Every row comes from one small tree of marks. Brackets hold a mark, then the marks that hang from it, in alphabetical order. Every link used is in the known rows. Which tree was each row made from?
In the rows, zero is written as 128.
Known rows:
[gonote [pesil fana] [tobot guleb]]: [103 164 133 132 201 140  80 157 193 104 114  83 102 123 133 117 136 109
 150 115 112 157 116 120 157  78 135  91 160]
[tobot [fana pesil] gonote guleb]: [131 106 137 133 130 128 132 150  73 141 114 172 182  75 137 132 109 138
 116 130 111 166 121 144 120 157 114 122 133]
[gonote pesil [tobot fana]]: [119 159 133 143 252 153 117 123 187 118 129 104  61 122 117 124 138 125
 138 125 121 132 146  97 147 124 154 127 173]
[gonote [pesil [dupevid rifetuk] fana] tobot]: [117 151 132 152 125 124  78 140 173 123 149  71 115 129 124 117 109 109
 129 100 118 155 135 100 100  90 126 114 152]
[fana [tobot gonote [guleb rifetuk]]]: [125 111 148 118 128 135 118 121  87 117 114 118 161 157 133 128 160 122
 144 147 123 145  98 148 176 119 153 107 125]
[vobe rifetuk]: [121 145 131 126 168 120 135 131 134 149 121 117 120 157 119 128 136 141
 117 122 154 100 132 138 145 148 132 128 123]
[pesil dupevid]: [127 137 122 131  56 125 121 119 116 146 153 118 123 144 115 135 134 125
 118 143 140  96 141 122 131 116 122 137 126]
[pesil dupevid gonote]: [130 136 111 121  86 127 173 116 152 156 145 134  98 142 117 131 117 124
 126 147 147  86 144 131 130 101 121 143 116]
[tobot guleb]: [120 136 126 116 140 129 116 144 101 128 125 139 158 129 121 133 137 128
 130 148 128 125 124 139 152 111 129 116 116]
[guleb rifetuk [tobot fana]]: [143 120 129 125 194 129 164 102 113 116 129 117  75 177 125 125 138 150
 120 127 133 125 138 121 149 144 157 165 146]
[fana [tobot guleb]]: [126 134 128 103 141 133 109 131 117  88 121 138 133 126 129 129 163 128
 148 154 127 115 114 134 166 134 133 107 119]
[tobot [fana [pesil dupevid]] gonote]: [140 104 134 151  53 124 143 125  86 156 144 154 148  90 130 138 105 137
 103 125 123 134 138 126  99 160 108 144 145]
[gonote [pesil dupevid] [tobot fana guleb]]: [143 119 135 142 167 136 106 124 150 116 146  81  84  98 126 122 119 101
 144 138 114 129 142 105 146 118 140 115 145]
[tobot [fana [pesil dupevid]] [guleb rifetuk]]: [165  84 141 142 108 121 130 126  55 140 146 117 139 114 134 117  91 127
 109 126 126 112 138 127 118 144 135 135 131]
[tobot [gonote pesil] guleb]: [100 125 134 135 146 131 111 140 135 135  98 116 185 125 127 142 143 109
 139 130 112 164 113 148 145  97 129 110 120]
[fana [pesil dupevid gonote] [tobot guleb]]: [151 114 120  99  74 119 149 128 126 120 132 156 118  87 143 123 121 120
 144 146 133  91 125 139 122 154 110 114  89]
[vobe [rifetuk dupevid]]: [149 132 131 143  93 128 137 131 121 150 132 106 121 147 109 121 133 125
 103 124 155  97 133 129 126 151 124 133 118]
[fana pesil [tobot gonote guleb]]: [122 118 141 111  92 129 110 145  93 120 107 165 181  84 141 134 146 130
 141 140 113 149 101 146 133 165 116 101 107]
[guleb rifetuk [tobot [gonote pesil]]]: [111 122 137 133 158 125 138 103 142 142  99  90 134 190 129 139 154 123
 138 105 122 157 116 139 141 116 151 147 122]
[tobot fana]: [125 140 124 134 186 140 144 126 122 117 131 143 101 131 116 129 133 145
 113 141 133 121 144 121 140 126 137 147 164]
[fana [pesil gonote]]: [121 150 116 109 158 127 167 141 145 168 121 171 117 124 126 127 106 143
 124 127 140  99 136 136 114 135 119 137 114]
[dupevid [rifetuk vobe]]: [110 133 120 131 163 125 109 123 108 132 136 160 192 163 112 128 124 156
 110 115 140 155 132 122 100 109 125 149  91]
[tobot gonote guleb]: [112 127 134 126 100 128 123 145  93 145 117 145 191 122 123 140 138 124
 132 147 118 155 110 152 152 107 123 114 116]
[fana pesil [tobot gonote]]: [114 137 137 117 100 132 117 130 115 135 116 168 153 109 135 137 154 140
 130 133 123 133 112 136 124 168 117 115 126]
[fana [pesil gonote] tobot]: [127 150 118  98 166 134 161 128 161 127 115 174  93 118 134 125 131 144
 140 134 140  93 127 132 125 156 125 127 117]
[fana pesil]: [118 150 127 124 132 127 114 144 115 154 126 157 143 121 123 131 121 143
 116 123 133 109 133 128 115 149 119 127 125]

Which tree is each row?
[115 125 135 112 104 134 121 131 110 105 115 148 168 115 134 137 167 123
 148 155 117 147 102 146 165 132 130 105 122] -> [fana [tobot gonote guleb]]
[138 117 129 125 169 129 125 153  86 126 122 163 148  80 131 125 105 143
 116 132 120 134 134 131 119 158 121 124 138] -> [tobot [fana pesil] guleb]
[125 124 124 128 138 127 164 114 122 126 120 158 110 128 129 143 144 146
 126 135 121 164 128 133 135 154 128 159 143] -> [guleb [tobot fana gonote]]
[124 109 131 161 109 133 134 108 141 126 126 106 128 123 125 142 129 114
 119 124 120 144 141 123 120 109 130 144 159] -> [tobot fana [gonote [pesil dupevid]]]
[137 133 115 121  75 120 162 129 136 175 143 154 113 113 127 129  95 131
 118 129 143  82 144 132 100 137 109 141 104] -> [fana [pesil dupevid gonote]]
[110 143 120 149 105 128 106 128 180 102 124  76 105 152 130 130 133 111
 120 107 131 121 135 121 117  74 121 122 163] -> [gonote [pesil dupevid fana]]
[142 100 132 140  62 133 150  85 102 145 130 124 157 202 116 130 152 137
 110 110 139 166 111 132 123 112 128 168  88] -> [guleb [rifetuk dupevid vobe] [tobot gonote]]
[114 150 146 134 228 141  81 147 170 111 115  52  99 162 133 108 132 108
 146 107 116 152 113 119 171  68 159  94 164] -> [gonote [pesil fana] [tobot [guleb rifetuk]]]
[150 117 126 144  90 126 134 123  99 141 149 147 115  98 127 129 103 138
 103 125 132  98 151 113  99 162 115 144 150] -> [tobot [fana [pesil dupevid]]]
[123 143 134 144 133 121  88 126 152 156 156  83 129 124 114 124 116 108
 135 117 121 136 144  98 107 117 136 124 115] -> [gonote [pesil [dupevid rifetuk]] tobot]
[126 148 111 115  87 134 159 117 192  87 134 121  59 146 138 122 139 124
 139 134 142  95 127 131 136  97 120 125 154] -> [pesil dupevid [fana tobot] gonote]
[124 106 136 143 205 130 157  99 143 124  99  95 108 177 132 135 141 131
 129 110 118 166 127 131 141 130 158 159 149] -> [guleb rifetuk [tobot fana [gonote pesil]]]
[116 133 131 133  18 133 117 117 146  92 133 115 121 138 138 135 161 123
 129 130 127 135 111 131 136 112 115 115 166] -> [pesil dupevid [fana [tobot gonote]]]
[127 138 136 135 249 145 109 137 161 110 122 104  92 101 124 121 131 115
 147 133 112 145 135 109 158 117 149 112 152] -> [gonote pesil [tobot fana guleb]]
[117 139 122 136 104 134  97 116 193  62 119  78  76 148 139 127 161 111
 137 114 130 111 124 115 130 100 128 114 168] -> [gonote [pesil dupevid [fana tobot]]]
[132 130 132 105 134 127 103 144 105 104 118 160 147  91 138 125 144 134
 140 140 122 115 114 132 136 170 122 101 109] -> [fana pesil [tobot guleb]]
[120 146 113  97 169 135 145 143 180  69 106 140  94 127 143 118 142 128
 150 138 131 124 109 148 161  92 127 107 143] -> [pesil [fana [tobot guleb]] gonote]
[134 107 140 114 175 131 106 117  88 100 116 147 160 157 138 117 144 147
 131 116 137 126 109 131 142 144 139 119  89] -> [fana pesil [tobot [guleb [rifetuk vobe]]]]
[145 131 107 108 186 121 198 123 149 137 117 183  71 110 136 127 104 158
 129 123 134 117 144 131 103 176 121 164 120] -> [guleb [tobot [fana [pesil gonote]]]]
[143 118 130 125  59 109 101 128  88 127 149 149 159 103 130 125 118 134
 120 127 128 110 131 113  75 182 113 126 100] -> [fana [pesil [dupevid rifetuk]] tobot]
[117 105 134 141  64 124 112 128 120 137 118  96 183 120 129 143 133  95
 135 133 116 146 120 144 132  95 121 114 111] -> [tobot [gonote [pesil dupevid]] guleb]
[162  99 119 133  84  98 141 121  77 136 154 158 137  90 133 128  90 148
 108 113 122 139 148 110  61 200 105 164 103] -> [guleb [tobot [fana [pesil [dupevid rifetuk]]]]]
[126 136 109 128  84 112 150 140 146 136 145 126 127 138 129 119  89 129
 114 116 137 135 136 132  90  79 113 140 133] -> [pesil [dupevid rifetuk] fana gonote]
[120 122 123 147 107 113 105 123 128 138 139  96 166 139 118 132 114 114
 119 115 127 131 144 117  88 110 129 136 113] -> [gonote [pesil [dupevid rifetuk]]]
[148 127 136 116 136 131 148 120 133 175 156  92  90 147 122 111 105 108
 147 149 135  98 129 128 172  95 147 120 107] -> [pesil dupevid [gonote [tobot [guleb rifetuk]]]]
[141 120 114 122  76 106 154 137 107 179 147 159 157 102 124 122  72 134
 113 120 136 115 145 127  62 144 107 147  87] -> [fana [pesil [dupevid rifetuk] gonote]]
